Every row comes from one small tree of marks. The marks that hang from a mark follow it in brackets, in the order of their numbers. Every link used is in the known rows. Which tree was each row made from?
Known rows
J343[J761[J35]]: [ -4   0  32  18 -27  19  -9  14   5 -13   7 -21 -20  10  18   4 -11 -17
   0   3 -10  30  17  19  35  19 -11]
J577[J787]: [ -3  -8  26  17 -16  17 -39   4  -9  17 -12 -10  -6 -14   2 -10 -23   1
   7  -2   9  11  -4  21  12 -24  -1]
J131[J305[J35[J4]] J577 J765]: [ -8 -27 -36 -34   4  -9  50   8  29  23  13  -1  18  14  32  12   8  -1
   0 -12 -10 -27 -19  -5 -24  -3  24]
J131[J305 J577[J787] J765[J884[J14]]]: [ 10 -17 -24 -29  -5  14  -3  12  35   2  -4  14  21  13 -26  -5  24 -19
  25   0  25  -7 -12  17 -18 -10  31]
J305[J35[J4 J480[J982] J761]]: [ -5   0   6   8   7 -11  11  -9 -23  -4   5  -8 -28 -10   0  -3  -4  26
 -42  -5 -11 -14  17 -43  -6  -1  14]
J35[J305 J480[J982] J761]: [ -4  15   5  -1  11  -1 -14   8 -18 -17  -2  13 -29  -8  -9  -3  17 -10
   2  16   0  -7  35 -17  -6  38  -3]
J35[J761]: [ -6  -8  15 -11 -17  -3 -32  -9 -16  15   1  -8 -13  -6  14  15 -11  -8
 -13  -3   2  10   2 -18  18   6   1]
J305[J35[J4 J480 J761]]: [-13  -2   3 -11  -2 -16  16 -15 -19   6   5 -13 -23  -6  11   1 -10  30
 -38  -9 -16   2   2 -35  -6  -4  19]
J35[J480 J761]: [ -7  13   5 -29 -12  -2 -21  -5 -10   0   3  -4 -20  -8   9   4  -6   3
  -9  -3   2  14  11 -16   4   3  -1]
J305[J35[J4 J480]]: [-10   1  12  -1  -4 -16  15  -6 -12   9   1 -13 -13  -3  21  -6 -13  27
 -16 -14 -15   3  13 -16  -5  -8   8]
J577[J131[J305[J35[J480]] J765[J884]] J787]: [ -9   8  -6  -4  18   0  11  11  17  -2  -9   6  28   0 -33 -10  -1   7
  16 -23   1   5 -32   0  -7 -35  -9]
J131[J305[J35] J577[J787] J765[J884[J14]]]: [  3 -27 -21 -15  12   5   5  18  29  10  -8   8  21  13 -23   1  13 -19
  19  -8   6 -18 -17   1 -20 -15  39]
J787[J577[J131]]: [ 16   0  13   5  -2 -15 -20   1 -24   0   7 -16  11 -23   6  -2 -13 -13
   4  18   6 -15  -2   9  19 -15 -22]
J35[J305 J480 J761]: [-11  13   2 -19   1  -9  -8   2 -15  -7  -2   8 -24  -5   5   2   8  -3
   6   7  -4   9  23 -13  -6  33  -1]
J982[J480[J35]]: [ 10  10  12  16  13   3 -40  -4   1   0  -6  -3   9 -11  13  26 -21  -2
  17   9  13   6  12  10  19 -21 -10]
J480[J35[J4 J305 J761] J982]: [  2  -3  -1  38   8  -8  -4 -18 -30  -9   0  28  -8   9   4   6   4  12
 -24  27   1  -4  22  -3  12  37  -9]
J765[J884[J14]]: [ 17 -11  33   4 -19 -16 -42 -15 -11   9  -5   0  -2  12  -5   6   5 -14
   9  -7  19  19  29 -13  17  13  13]
J577[J131[J305[J35] J765[J884]] J787]: [ -8 -14   3  11  15  -1  -1   7   9  13 -11   0  37   8 -28   1  -8  -6
  12 -26   3   3 -45   0   9 -32  -8]
J35[J4 J305]: [ -3  -7  15  11  -8 -19   5 -11 -15  12  -2   4  -7   7  12   0   6   8
  -1   4  -3   5  21   3  -1  29   5]
J884[J765]: [  2 -10  14  -6 -11  -6 -38 -11  -8  16  -1 -21   7  -1  13 -14  -1 -18
  20   5  21 -10   8  -6  14   8  -8]
J480[J35[J305 J761]]: [-10  -1   3  16   5  -6 -27 -11 -26   1  -7  21  -4   8  23  16  -8 -10
   2  22  -3   9  11   4  24  34 -14]
J761[J35[J305 J480]]: [  2  27   7  21  -8  15  10   7   1 -22  -6   7  -9  12   4  -7   9 -15
  13  -1 -20  15  20   3  12  42 -12]
J577[J131 J787]: [  2   2  23  26  -2  13 -44  -7 -18  13 -22 -18   1 -14 -15  -9 -25  -3
  -3  -3   5  11 -28  23  14 -36 -13]
J577[J131]: [  6   3  22   8  -4  -9 -36 -13 -18  15  -9 -18   4  -2  11   9 -13 -12
   0  -7   3   5 -10   3  21 -12 -22]
J305[J35[J480 J761]]: [-15   2   9 -17   3  -9 -13  -2 -17   7   0 -11 -21 -10  15   7 -15   4
 -12 -11 -18   0   6 -33   5  -1   5]
J35[J305]: [ -7  -6  20   5  -4 -10 -21   4 -14  13  -7   2 -10   6  20   6   1 -17
  23   3  -4   4  21   6  11  30  -5]
J131[J577]: [ -8  -9  -6 -24 -10  -1 -18   6  -5  21   1  -3  -4  -3  21   7   3 -22
  16   2  -4  -7   5   6   5  -3   5]
J131[J305[J35[J4 J761]] J577[J787]]: [-15 -29 -38  -9  14   6  29  -4   2  18   7   7 -15  -5 -10   6  -7  13
 -30  -4 -15 -12 -28 -10 -34 -27  38]

Which tree is each row?
[ -8  -9   6   2  -7 -20   5 -18 -23   8   1   4 -18   5   4   6   5  10
 -24  10  -6   8   8 -15  -4  30  11]
J35[J4 J305 J761]
[ -3   3 -12 -16  10 -27  46 -12  15  -1   8   4  30  17 -12   0  14  19
  -5 -23  -1   6 -19 -23 -10 -15  -6]
J577[J131[J305[J35[J4 J480]] J765[J884]]]
[ -2  21  18  28  -2  21  12  36   6 -42   0   0 -38   6  -4 -13  18 -18
  18  22 -10  12  51  17  15  48 -16]
J343[J761[J35[J305 J480[J982]]]]
[ -3  10  -2   3   6 -10  12  -8 -19 -17   3  12 -29  -4 -15  -9  20  17
 -22  18   2  -5  35 -21 -14  33   5]
J35[J4 J305 J480[J982] J761]
[  8  -3   2  14   6  13 -28  -5   8  10  -7  -3   1  -3 -17   4 -17  -2
   7 -10  10  14 -27  24  -6 -29 -17]
J577[J131[J305] J787]
[ 19   3 -23  -8  18 -24  45  -4   2 -13  22  -3   2 -13   0  -4  -5  22
  -9   6  -7 -19   4  -6 -26 -20  -6]
J787[J577[J131[J305[J35[J4 J480]]]]]
[ -3 -13 -27 -16   0  20 -10  13  19  16   1  14  -4  -6  -4   1  -2 -13
  24   0   4  -2 -11  26 -24 -22  10]
J131[J305 J577[J787]]
[  0   6  -6  18  24 -10  -3 -20 -12 -10  -3  11  -5  -4  -7  24  -1  17
 -18  28   3   4   9  -8   1  16  11]
J982[J480[J35[J4 J305 J761]]]
[  6  -1   7  49   7  -6  -1 -10 -23  -3  -5  28   0  13  17  -2   4   9
   0  23   4  -6  32  16  16  31 -16]
J480[J35[J4 J305] J982]
[  7   5  -1  12  11  -3 -13 -27 -10  -5   3  -2  -1 -11  -3  26 -17  23
 -31  15   9   9  -2 -12   9 -16  10]
J982[J480[J35[J4 J761]]]
[ 15  24   4  47  -3  15  33  -2  -5 -30   1  11 -15  10 -12 -16  19   8
 -14   9 -15   2  31  -6  -1  43  -6]
J761[J35[J4 J305 J480[J982]]]
[ 12  23   7  19 -29  15  25 -15   1 -16   7  -6  -4  11   9 -11  -2  20
 -25  -8 -12  22   8  -7   8  11  -2]
J761[J35[J4 J480]]
[  3  10   2  -5 -11  -3   4 -15 -17 -11  10   1 -25 -11  -5  -8   7  24
 -38   3   7   0  22 -25  -8   6   5]
J35[J4 J480[J982] J761]
[ -9  21  19  12 -11  18  14  24   7 -34   0  -3 -32  11   6  -9  11 -13
  21  14 -16  29  40  24  14  43 -10]
J343[J761[J35[J305 J480]]]
[-24  -5 -46 -45  15  22  27  23  29   0   2   5   0  -9  -3  -3   5  -1
   3  -8 -12 -25 -35  -1 -32 -24  23]
J131[J305[J35[J480 J761]] J577[J787] J765]
[ 20  22   9  39 -20  21  20  -9  -3 -25   6   0  -9   5  -5 -16   7  15
 -28   0  -8   6  20 -12   8  14  -8]
J761[J35[J4 J480[J982]]]
[-15 -24 -30 -22  13  19  15  28  32  19  -4   0  17  -1  14   2  -4 -14
  20 -10  -8 -25 -35  17 -17 -26  18]
J131[J305[J35] J577[J787] J765]
[ -6  -1  26  15  -7   6 -29  -1 -10  10 -19  -8  36  -3 -30 -14  -5  -8
   5  -8  15  12 -41  14  26 -34 -12]
J577[J131[J765[J884]] J787]
[  4  -4   1 -21  -3 -16  -2  -4  15   8   8   7  42  18  -8  15  12 -19
  20 -22  18  16 -22  -4  14  -3 -19]
J577[J131[J305 J765[J884]]]
[ 19  -4 -12 -27   0  -6  15  12  21  -7  22  -9  36  -8  12   5   0 -18
  15  12  18 -24 -19  16   3  -6 -20]
J787[J577[J131[J305 J765]]]
[ 26  -4 -11 -10   4 -14  -1   2   2  -4  24  -3  12 -15   3  10  -6 -14
  15  10  12 -11  -1   9  -3  -6 -22]
J787[J577[J131[J305]]]
[-18  -4 -39 -36  13  23  25  32  37   4  -4   2   9  -5   7 -11   3  -3
  28 -12  -8 -25 -22  18 -31 -29  15]
J131[J305[J35[J480]] J577[J787] J765]
[ 15  25  11  32 -12  28  -5   8   0 -23   2  -1 -12   2   0  -9   2 -10
  -3  -3  -4   3  21  -7  18  18 -18]
J761[J35[J480[J982]]]
[ 13 -15   9  13  20  -1 -14   0  19   3 -20  -9  27  15 -36   1  -2  -7
   4 -18  13  -4 -34   0  -1 -24  12]
J577[J131[J305[J35] J765[J884[J14]]] J787]
[ -3   4 -13   2  17   7  38  -1  25  -1  -9 -12  15   1 -14 -17  -8  32
 -14 -17  -3  -7 -42  11 -24 -38  -1]
J577[J131[J305[J35[J4 J480]] J765] J787]
[ -2  12   4  -4  -5 -16  17  -7  -9  -4  -3   8 -15   3   7 -11  11  18
   0   9  -3   7  31   2 -14  24   2]
J35[J4 J305 J480]
[  7  -4  -3 -23  -1  -1  -6   1  28   8   4 -10  28  12  13  15   2 -17
  11 -18  14  -2 -29  11   5  -3 -23]
J577[J131[J305 J765]]
[-11  -5 -39 -19  12   9  38   4  16   6   2  11 -17  -5  -9 -13   0  23
  -1  -6 -14  -9  -6  10 -47 -33  23]
J131[J305[J35[J4 J480]] J577[J787]]
[ 16  -5  -9 -24  -3 -20  16   7  11  -7  25   7  50  -2 -13   3  13 -20
  22   7  21  -9 -14   2   8  -5 -21]
J787[J577[J131[J305 J765[J884]]]]
[-16 -10  -8 -20 -13  26 -13  20  11  15 -12 -11  16  -9   8 -16  -2 -14
  14   4   4 -18 -32  29   1 -25  16]
J131[J577[J787] J765]
